Each row was made from one path, in order. Every step used is in the known rows, and no mark comes twice. Write each row's path.
In the rows, 100 means zero.
Known rows:
duno/ditin/supo/kurir/satuz/bozubap: 108 98 71 134 62 79 126 113 99 130 76 112 90 128 122 129 72 95 115 78
 111 105 118 124 100 83 135 104 113 81 98 70 129 107 117 82 135 90
satuz/tosuf/supo/kozo: 141 71 83 115 87 118 101 73 114 88 95 129 68 99 102 106 84 73 106 94 115
 88 115 113 84 96 112 109 98 84 111 113 92 95 60 111 116 98
supo/tosuf: 93 84 110 112 102 86 96 94 113 114 116 112 120 98 109 115 91 86 91 99 87
 101 92 109 87 87 109 106 91 109 99 100 103 102 95 94 104 97
tosuf/supo/kozo/satuz: 149 105 82 117 120 130 90 76 118 83 110 107 83 120 91 96 81 82 83 99 109
 85 125 118 73 85 96 94 90 89 109 108 117 110 57 108 89 102
tosuf/satuz/kozo/supo/kurir: 106 81 100 106 108 90 104 107 105 113 119 131 78 113 101 96 98 95 109 62
 113 85 107 117 112 84 139 78 88 114 105 108 98 94 72 103 79 103
nirado/bozubap/satuz: 101 111 101 114 104 81 97 89 85 115 103 93 124 110 96 104 101 90 105 96
 81 97 95 120 102 87 125 95 105 88 96 110 109 100 56 99 95 122
ditin/duno/kurir/satuz/kozo: 79 98 76 113 94 96 110 87 114 110 76 120 87 89 114 100 114 96 113 75 78
 109 108 134 104 94 112 78 97 105 104 99 125 78 116 94 112 92
kozo/satuz: 106 115 100 112 122 104 92 89 105 95 117 85 96 118 93 100 98 87 98 93 99
 86 112 108 88 94 99 93 94 100 103 101 116 111 92 100 84 105
supo/kozo: 104 94 101 96 111 111 96 77 108 95 95 110 104 98 92 101 90 92 87 114 113
 99 115 104 86 102 91 102 100 90 98 106 101 89 97 99 115 99
duno/ditin/satuz/tosuf/supo/kurir: 137 71 79 153 58 83 104 102 86 120 86 113 68 109 133 104 66 89 116 60
 105 93 87 110 85 81 145 124 93 76 112 89 111 128 85 95 113 89
bozubap/susi: 85 109 109 102 96 97 88 95 89 81 108 95 106 96 100 103 99 101 106 114 91
 102 113 109 98 91 104 93 104 86 94 92 113 101 104 108 104 104
duno/kurir/satuz/kozo/supo: 100 86 86 104 107 91 116 102 114 102 87 128 66 115 100 81 117 90 122 82
 87 93 114 107 104 95 120 77 94 97 119 107 107 96 85 89 87 84
kozo/satuz/tosuf/supo: 145 92 78 130 96 115 96 88 109 91 118 103 60 116 102 105 90 67 117 74 96
 76 115 114 86 88 122 103 90 92 118 109 106 118 55 114 88 105
supo/kozo/satuz/kurir/duno: 80 96 90 140 113 119 95 67 141 78 121 103 94 106 114 100 96 54 121 85
 121 88 111 125 82 105 118 85 98 100 110 97 151 91 93 97 98 96
kurir/satuz: 102 100 91 100 106 99 106 99 115 109 92 113 89 107 108 82 102 94 97 91
 93 98 95 114 97 99 102 78 101 92 102 100 130 98 92 84 104 96
bozubap/satuz/kozo/supo/kurir/duno: 68 81 101 147 95 67 112 97 108 101 119 120 118 109 120 80 107 79 132 58
 92 90 99 130 91 108 143 102 94 122 110 100 123 116 62 91 87 100
satuz/kozo/supo/kurir/duno/ditin: 79 73 99 148 96 80 123 118 100 103 89 114 81 122 125 97 104 77 130 60
 105 103 99 122 95 97 156 91 95 123 125 86 107 125 92 86 91 90
kozo/supo/kurir: 88 87 99 119 92 81 97 122 92 111 110 114 99 114 99 92 92 108 109 81 109
 82 90 102 97 89 116 115 98 106 98 90 94 111 95 92 85 103
ditin/satuz: 106 98 89 104 95 99 91 97 100 119 98 97 95 103 122 88 95 105 97 95 103
 97 116 101 89 97 93 116 97 93 89 106 110 97 98 86 108 98
satuz/bozubap: 104 101 83 97 96 96 109 91 96 103 98 92 98 101 106 126 95 93 106 106 97
 103 135 108 109 104 99 111 102 99 102 90 100 83 90 105 117 109
tosuf/supo/kozo: 141 92 85 103 101 127 100 83 112 86 91 122 83 103 98 99 83 94 84 103 110
 97 111 108 86 95 96 100 96 90 106 106 102 97 65 107 107 99
nirado/bozubap/susi: 95 108 104 103 101 100 88 107 80 97 105 92 106 110 92 116 106 90 113 115
 81 101 116 129 105 74 119 80 109 85 91 97 104 95 80 104 106 128
tosuf/satuz/kozo/supo: 119 89 100 96 123 101 104 102 102 103 120 120 58 114 104 93 107 94 108
 78 114 87 119 107 113 90 127 73 90 112 109 118 94 87 60 108 78 99
bozubap/satuz/kurir: 72 107 111 130 79 77 98 70 94 89 119 102 111 88 103 107 91 94 120 95 95
 93 85 98 108 108 142 104 104 84 100 95 124 96 94 112 95 95
nirado/bozubap/satuz/kozo/supo/kurir/duno: 78 79 94 146 101 71 113 109 98 113 109 117 118 124 115 94 113 66 137 58
 86 89 105 150 100 90 158 90 100 122 108 104 112 107 36 85 84 122
kurir/duno/ditin/supo/tosuf/satuz/bozubap: 116 86 74 144 95 91 120 106 134 140 109 123 84 119 151 136 79 75 119 58
 120 112 103 129 101 70 134 99 95 112 105 78 142 100 95 97 122 80
kurir/supo/tosuf: 109 71 96 114 91 86 108 102 112 103 99 116 104 103 118 108 98 74 96 94
 101 95 88 122 81 91 116 109 92 103 102 108 117 121 91 91 85 90
kozo/supo/kurir/satuz/bozubap: 98 89 71 113 90 76 115 110 106 120 99 116 84 122 114 99 90 92 114 80 101
 82 124 124 104 90 116 103 99 95 100 84 118 93 77 82 107 109
kozo/satuz/bozubap/nirado: 117 118 86 120 88 90 97 78 97 93 122 75 107 110 102 126 76 86 127 113 92
 88 158 108 94 100 112 118 99 89 100 92 132 87 70 114 91 115
supo/tosuf/satuz: 113 86 108 106 118 93 93 91 127 124 125 124 105 97 114 107 89 90 84 78
 103 98 77 111 100 73 112 82 81 106 98 106 123 94 88 103 94 95

Which path is each row?
113 83 104 111 126 85 91 106 118 125 132 128 82 113 113 96 88 94 96 75
 111 83 81 104 97 69 119 93 80 109 98 108 113 96 66 100 81 94 -> kozo/supo/tosuf/satuz
101 99 85 101 97 93 107 96 127 108 79 122 94 98 99 78 109 100 109 83 87
 101 82 103 104 92 99 82 98 82 109 96 136 98 115 89 98 84 -> duno/kurir/satuz
69 89 92 130 84 105 108 98 126 84 110 112 94 91 126 98 110 75 135 78 111
 101 82 112 110 111 130 92 103 111 112 86 131 91 106 98 99 93 -> satuz/kurir/duno
123 112 68 159 80 100 109 84 118 101 101 88 94 128 129 131 64 73 139 97
 129 99 161 121 73 96 123 123 110 87 101 81 153 99 83 105 120 92 -> kurir/duno/ditin/supo/kozo/satuz/bozubap/nirado
89 71 91 123 78 77 109 99 114 117 95 125 96 99 108 94 92 72 120 67 96 87
 85 126 92 97 130 90 101 84 101 100 125 104 103 82 113 102 -> supo/kurir/satuz/tosuf
103 95 97 138 63 83 112 124 89 121 86 108 101 119 106 122 75 109 111 81
 121 106 90 103 93 82 134 113 109 91 97 75 102 125 138 96 111 83 -> duno/ditin/supo/kurir
96 69 100 116 107 82 92 100 101 130 125 117 83 116 128 107 91 87 103 93
 92 90 140 113 79 91 125 116 84 120 97 117 90 93 67 82 104 90 -> ditin/satuz/kozo/supo/tosuf
95 92 75 108 81 80 117 98 111 117 87 113 108 106 114 109 88 88 105 84 89
 98 121 128 106 94 109 94 100 89 100 82 132 88 94 81 121 112 -> supo/kurir/satuz/bozubap
105 95 94 123 108 96 91 83 103 98 121 86 81 111 96 109 97 67 120 83 101
 81 116 113 84 98 117 103 96 94 109 112 109 109 86 105 94 105 -> kozo/satuz/tosuf
101 96 82 148 79 108 116 113 128 110 105 122 61 112 140 111 93 87 142 49
 145 105 71 108 115 84 157 80 107 98 110 80 149 100 118 106 104 73 -> tosuf/satuz/kurir/duno/ditin/supo
136 77 83 118 77 109 103 101 102 93 103 117 63 101 109 104 94 80 120 80
 101 90 102 107 98 96 125 110 96 93 114 105 91 107 63 113 99 98 -> satuz/tosuf/supo
129 116 77 132 99 108 106 73 95 107 94 83 79 135 102 149 65 81 100 110
 127 97 164 116 77 86 110 114 108 81 102 86 116 101 99 107 129 93 -> duno/ditin/supo/kozo/satuz/bozubap
118 88 90 101 109 89 104 80 122 126 122 118 102 98 121 130 83 82 90 84
 95 100 114 120 108 75 113 91 84 104 100 96 119 77 78 107 111 102 -> supo/tosuf/satuz/bozubap
100 91 92 97 96 99 117 86 124 102 81 125 89 98 98 92 117 84 113 87 76
 105 109 115 105 100 115 62 97 95 119 106 119 90 104 91 102 85 -> duno/kurir/satuz/kozo
95 77 89 114 80 108 108 73 113 70 91 118 80 97 107 110 93 71 109 109 131
 92 106 115 92 107 126 100 107 78 104 108 121 98 99 102 97 89 -> satuz/kurir/supo/kozo
79 83 92 127 86 92 110 113 125 105 96 116 124 97 121 85 102 84 118 63
 103 102 76 124 94 100 109 102 97 118 103 83 129 112 110 84 97 102 -> supo/kurir/duno
115 99 76 144 33 63 122 113 92 128 87 109 103 121 124 131 58 104 138 88
 109 103 124 115 97 89 149 114 114 71 91 70 141 98 103 91 124 93 -> duno/ditin/supo/kurir/satuz/bozubap/nirado
138 88 84 131 84 90 99 85 89 108 106 109 85 109 103 111 93 71 127 75 81
 86 95 128 100 81 150 103 102 82 107 116 97 107 20 114 99 121 -> nirado/bozubap/satuz/tosuf/supo
92 67 88 128 84 71 106 112 106 121 107 128 73 115 111 83 94 80 130 64
 106 71 89 120 91 92 136 103 100 91 103 101 112 105 79 80 103 102 -> kozo/supo/kurir/satuz/tosuf
81 94 86 158 62 102 118 118 112 101 97 111 73 114 136 120 95 85 146 71
 133 108 85 107 104 99 155 101 113 101 110 75 126 111 126 96 114 74 -> satuz/kurir/duno/ditin/supo
129 73 72 109 92 85 118 80 134 113 92 132 92 95 123 120 94 75 108 72 104
 98 97 122 109 71 117 98 84 91 112 97 137 95 94 108 83 85 -> duno/kurir/supo/tosuf/satuz/bozubap
130 97 67 111 112 109 107 63 113 79 91 89 83 120 102 120 90 59 96 110
 117 83 161 136 77 99 93 110 100 86 107 108 130 102 73 101 100 105 -> kurir/supo/kozo/satuz/bozubap
93 78 106 125 105 83 92 100 120 115 145 132 73 106 117 110 86 87 113 74
 118 81 77 100 108 71 151 90 84 103 103 99 121 85 76 107 79 89 -> kozo/supo/tosuf/satuz/kurir
74 70 92 128 95 90 113 119 115 102 109 124 95 114 118 88 111 77 131 61
 104 94 111 130 95 106 133 96 95 134 112 97 103 106 80 86 88 102 -> satuz/kozo/supo/kurir/duno
114 84 85 108 97 84 104 86 112 94 115 116 92 101 127 131 91 72 102 95 97
 97 125 141 101 66 120 92 91 84 97 101 147 97 75 114 97 101 -> kurir/supo/tosuf/satuz/bozubap/susi
91 95 99 135 105 96 116 106 109 99 82 96 89 108 127 91 102 84 117 78 105
 114 73 107 96 97 121 91 99 105 119 82 127 122 106 90 105 84 -> kurir/duno/ditin
88 87 107 131 95 65 105 102 76 115 112 112 116 122 91 110 99 85 122 80
 82 85 111 134 100 85 157 94 101 106 101 110 91 101 46 96 88 127 -> nirado/bozubap/satuz/kozo/supo/kurir
82 73 100 134 100 98 100 90 152 111 136 137 100 91 138 103 98 64 119 56
 110 101 63 122 107 82 145 74 86 114 107 95 156 83 93 102 92 87 -> supo/tosuf/satuz/kurir/duno
116 106 66 147 107 116 112 82 122 102 92 91 82 136 126 129 79 65 120 87
 131 104 154 134 74 93 109 111 107 99 109 81 135 104 94 96 128 88 -> kurir/duno/ditin/supo/kozo/satuz/bozubap
110 102 97 122 96 89 98 95 82 119 84 88 82 110 127 99 85 107 96 95 104
 109 104 93 87 90 114 111 97 82 102 92 114 114 110 88 113 83 -> duno/ditin/satuz
111 105 75 109 61 79 114 80 117 106 85 113 105 94 109 104 87 100 140 101
 83 103 127 101 108 97 111 102 102 69 104 88 145 73 90 102 105 95 -> duno/kurir/satuz/bozubap/nirado
123 113 68 113 101 117 97 76 114 103 110 93 90 128 98 140 76 81 102 110
 129 88 177 126 78 95 89 120 106 91 90 100 111 83 86 105 128 105 -> ditin/supo/kozo/satuz/bozubap
105 91 83 141 95 111 113 103 123 108 77 114 88 117 126 104 88 85 115 86
 137 110 104 116 76 97 115 106 111 98 104 88 124 112 113 90 129 77 -> kurir/duno/ditin/supo/kozo
117 81 85 101 98 107 107 83 112 82 78 114 90 103 101 97 97 79 93 108 125
 93 110 119 80 104 97 107 105 85 102 118 115 108 88 96 97 92 -> kurir/supo/kozo
120 84 82 154 78 97 121 116 112 100 82 122 92 113 131 90 88 84 118 54
 101 109 59 120 96 82 137 93 94 105 125 71 134 137 90 92 91 88 -> tosuf/supo/kurir/duno/ditin
111 104 89 108 68 85 105 87 92 100 107 88 109 95 109 126 79 100 129 116
 95 102 149 98 107 107 113 123 104 90 93 91 115 76 74 111 108 111 -> satuz/bozubap/nirado
92 71 113 111 112 83 103 102 101 112 124 118 88 115 107 117 99 79 104 99
 88 93 122 114 86 92 134 101 87 125 110 113 78 99 67 96 94 94 -> satuz/kozo/supo/tosuf
107 89 103 138 82 81 107 114 97 130 101 110 97 119 117 136 75 96 100 93
 110 110 92 102 82 76 134 113 101 100 97 85 103 120 121 96 118 75 -> duno/ditin/supo/tosuf
104 96 86 137 68 80 119 123 103 130 79 119 93 125 115 105 77 101 111 73
 112 102 81 119 90 79 135 94 110 82 97 78 129 123 129 78 119 81 -> duno/ditin/supo/kurir/satuz
